Each row comes from the steps of one path. Every step used is in the known rows, and no mark comes twice. Write the path behind each row, first mark first.
Known rows
B, L: [-0.04  0.12 -0.20  0.00  0.00 -0.01 -0.20  0.12  0.05  0.01  0.08  0.04
 -0.14  0.26  0.05  0.01 -0.19  0.15  0.03 -0.12]
D, L: [-0.02  0.14  0.08 -0.02  0.06  0.11 -0.11  0.02 -0.29 -0.08  0.21  0.13
 -0.33  0.08 -0.14 -0.17 -0.07  0.17 -0.08  0.11]
E, X, D, L, B: [ 0.02  0.00 -0.13  0.26 -0.02 -0.29 -0.01  0.09  0.22 -0.01  0.24 -0.21
 -0.13  0.21  0.06 -0.18 -0.05 -0.14 -0.05 -0.07]
D, X, E, L, U: [ 0.01  0.04 -0.01 -0.11  0.06  0.10  0.27 -0.15  0.01 -0.03 -0.58  0.04
  0.25 -0.26  0.00  0.04  0.03  0.02 -0.02 -0.10]
S, X, E, L: [ 0.02 -0.04  0.19 -0.14  0.07  0.16  0.47  0.42 -0.08 -0.17 -0.60  0.20
  0.17 -0.25 -0.13 -0.08 -0.06  0.17  0.00  0.10]
L, E: [ 0.15  0.11  0.04 -0.27  0.05  0.22 -0.31 -0.26 -0.41 -0.09  0.29 -0.05
 -0.02 -0.04  0.05  0.21  0.09  0.05 -0.17  0.05]
U, L: [-0.13  0.11 -0.03  0.19  0.03 -0.35 -0.10  0.06 -0.45 -0.08 -0.58  0.08
 -0.05 -0.22  0.04 -0.03 -0.10  0.18  0.11 -0.02]
E, X, D, L: [ 0.09  0.06  0.11  0.24  0.00 -0.09  0.19  0.09 -0.11  0.07  0.55 -0.01
 -0.28  0.20 -0.10 -0.34 -0.05  0.07  0.01  0.13]
D, L, E, X: [ 0.36  0.10  0.09 -0.11 -0.02  0.32 -0.46 -0.20 -0.27 -0.08  0.38 -0.07
 -0.09 -0.10 -0.09  0.18  0.08 -0.07 -0.12  0.14]
E, L, D, X: [-0.23 -0.02 -0.05  0.04  0.05  0.16  0.08 -0.20  0.03  0.11 -0.61  0.18
  0.04  0.40  0.06  0.07  0.30  0.09  0.07  0.08]
X, D: [-0.16 -0.14 -0.05  0.32 -0.01 -0.27  0.29  0.04  0.11  0.15  0.69 -0.05
 -0.06  0.16  0.10 -0.30 -0.08  0.09  0.09 -0.02]
L, U, X: [-0.20 -0.03 -0.21 -0.03 -0.04  0.10 -0.32 -0.42  0.05  0.10 -0.72  0.00
  0.27 -0.32  0.00  0.29  0.01 -0.13  0.05 -0.03]
D, X, E: [-0.12 -0.18  0.10 -0.25 -0.08  0.43 -0.28  0.22  0.20  0.05 -0.12  0.15
  0.02 -0.20 -0.17  0.25  0.02 -0.11  0.01 -0.06]
B, L, U: [ 0.04  0.16 -0.18 -0.13  0.01 -0.12 -0.13 -0.28  0.10  0.02 -0.01 -0.05
  0.08 -0.05  0.11  0.08 -0.12  0.06 -0.02 -0.20]
B, L, E: [ 0.22  0.23 -0.04 -0.28  0.03  0.13 -0.23 -0.12 -0.35 -0.05  0.15 -0.07
 -0.07  0.21  0.10  0.20  0.01  0.06 -0.13 -0.03]
S, X: [-0.14 -0.12  0.18 -0.30 -0.05  0.07 -0.20  0.22  0.16 -0.07  0.03  0.21
  0.16 -0.27 -0.11  0.08  0.00  0.20 -0.01  0.17]
U, X, D: [-0.25 -0.17 -0.13  0.35 -0.06 -0.20  0.23 -0.03  0.15  0.24  0.05 -0.04
  0.08  0.10  0.07 -0.15 -0.05 -0.05  0.15  0.02]
L, B: [-0.14 -0.09 -0.26  0.10  0.00 -0.16 -0.39 -0.03  0.26 -0.09  0.07 -0.15
  0.02  0.00  0.12  0.09 -0.06 -0.10 -0.07 -0.17]

Which path is each row?
[ 0.16 -0.04  0.04  0.30 -0.05 -0.26  0.21 -0.02 -0.10  0.14  0.48 -0.16
  0.03  0.05  0.11 -0.15  0.02 -0.04  0.09  0.04]
U, L, E, X, D
[-0.06 -0.10  0.14 -0.33 -0.05  0.34 -0.16  0.04  0.17  0.02 -0.08  0.15
  0.01 -0.06 -0.09  0.26  0.13 -0.12  0.03 -0.04]
L, D, X, E
[ 0.20 -0.04 -0.02  0.23 -0.06 -0.14  0.17  0.00  0.08  0.17  0.71 -0.18
  0.00  0.21  0.12 -0.12 -0.02 -0.05  0.06  0.01]
B, L, E, X, D
[ 0.31  0.08  0.03 -0.01 -0.03  0.10 -0.46 -0.18 -0.34 -0.07 -0.01 -0.09
  0.05 -0.25  0.00  0.26  0.06 -0.06 -0.02  0.08]
U, L, E, X
[ 0.02  0.16  0.00 -0.02  0.17 -0.11  0.38 -0.36 -0.25 -0.16 -0.14  0.11
 -0.02  0.27  0.16 -0.09  0.16  0.20  0.04  0.07]
E, L, D
[ 0.03 -0.14  0.31 -0.50 -0.08  0.25 -0.13  0.39  0.19 -0.13  0.11  0.18
  0.13 -0.49 -0.20  0.19 -0.08  0.00 -0.03  0.05]
S, X, E
[-0.02 -0.04  0.10 -0.35 -0.06  0.30 -0.11  0.10  0.20  0.05 -0.16  0.13
 -0.01  0.06 -0.07  0.25  0.09 -0.12  0.05 -0.08]
B, L, D, X, E
[ 0.02  0.00  0.08 -0.33 -0.06  0.27 -0.13 -0.03  0.03 -0.03 -0.45  0.06
  0.12 -0.46 -0.18  0.27 -0.06 -0.22  0.00 -0.05]
D, L, U, X, E
[ 0.01 -0.18 -0.04  0.38 -0.06 -0.15  0.11  0.02  0.22  0.17  0.78 -0.11
  0.00  0.07  0.06 -0.21 -0.06 -0.02  0.12  0.02]
E, X, D
[ 0.05  0.13  0.06 -0.15  0.12  0.00  0.41 -0.27 -0.19 -0.14 -0.46  0.12
  0.08  0.12  0.08  0.05  0.16  0.04  0.06  0.06]
U, X, E, L, D
[-0.08 -0.07  0.04  0.04  0.07  0.28  0.36  0.30 -0.06 -0.05 -0.76  0.18
  0.09 -0.05 -0.10 -0.04  0.00  0.09  0.03  0.03]
D, X, E, L
[-0.05 -0.04  0.16 -0.28 -0.04  0.19 -0.07  0.08  0.04  0.02 -0.38  0.15
  0.02 -0.10 -0.07  0.24  0.12 -0.11  0.07 -0.05]
U, L, D, X, E
[-0.06  0.01 -0.13  0.23  0.01 -0.34  0.08  0.11  0.16 -0.02  0.17 -0.18
 -0.16  0.25  0.08 -0.22 -0.05 -0.09 -0.06 -0.09]
X, D, L, B
[ 0.30  0.00  0.01 -0.09 -0.03  0.33 -0.58 -0.24 -0.15 -0.06  0.42 -0.10
  0.04 -0.19 -0.03  0.29  0.08 -0.09 -0.09  0.08]
L, E, X
[-0.03  0.09  0.11  0.19  0.03 -0.15  0.33  0.10 -0.18  0.06  0.48  0.04
 -0.32  0.27 -0.07 -0.40 -0.07  0.15  0.00  0.10]
X, D, L
[-0.02  0.06  0.24  0.04  0.00 -0.17  0.39  0.25 -0.08  0.05  0.34  0.10
 -0.21  0.18 -0.12 -0.38 -0.03  0.19  0.00  0.20]
S, X, D, L
[-0.07 -0.07 -0.21  0.11  0.03 -0.09  0.10  0.18  0.18 -0.13 -0.81 -0.11
  0.17 -0.07  0.05  0.06 -0.06 -0.16 -0.04 -0.13]
U, X, E, L, B
[-0.06  0.00 -0.04  0.12 -0.02 -0.36  0.13  0.21  0.23 -0.02  0.08 -0.13
 -0.08  0.19  0.04 -0.21 -0.03 -0.06 -0.06 -0.02]
S, X, D, L, B
[-0.19 -0.12 -0.14  0.28 -0.05 -0.27  0.30 -0.19  0.19  0.25 -0.01 -0.10
  0.19  0.00  0.10 -0.11 -0.02 -0.09  0.14 -0.03]
L, U, X, D
[ 0.16 -0.10  0.02  0.24 -0.05 -0.11  0.12 -0.07  0.04  0.15  0.79 -0.17
  0.03  0.09  0.09 -0.12  0.03 -0.06  0.04  0.05]
L, E, X, D
[-0.05  0.06 -0.15  0.07  0.02 -0.16 -0.23  0.04  0.08 -0.12  0.00 -0.12
 -0.16  0.13  0.02 -0.06 -0.05 -0.07 -0.12 -0.08]
D, L, B
[ 0.06  0.18  0.01 -0.14  0.06 -0.03 -0.06 -0.35 -0.14 -0.05  0.08  0.00
 -0.05 -0.17 -0.03 -0.04 -0.02  0.07 -0.09 -0.04]
D, L, U
[-0.09 -0.09 -0.17  0.11  0.03 -0.05  0.10  0.25  0.24 -0.09 -0.69 -0.08
  0.13  0.04  0.06  0.03 -0.01 -0.12 -0.05 -0.14]
D, X, E, L, B
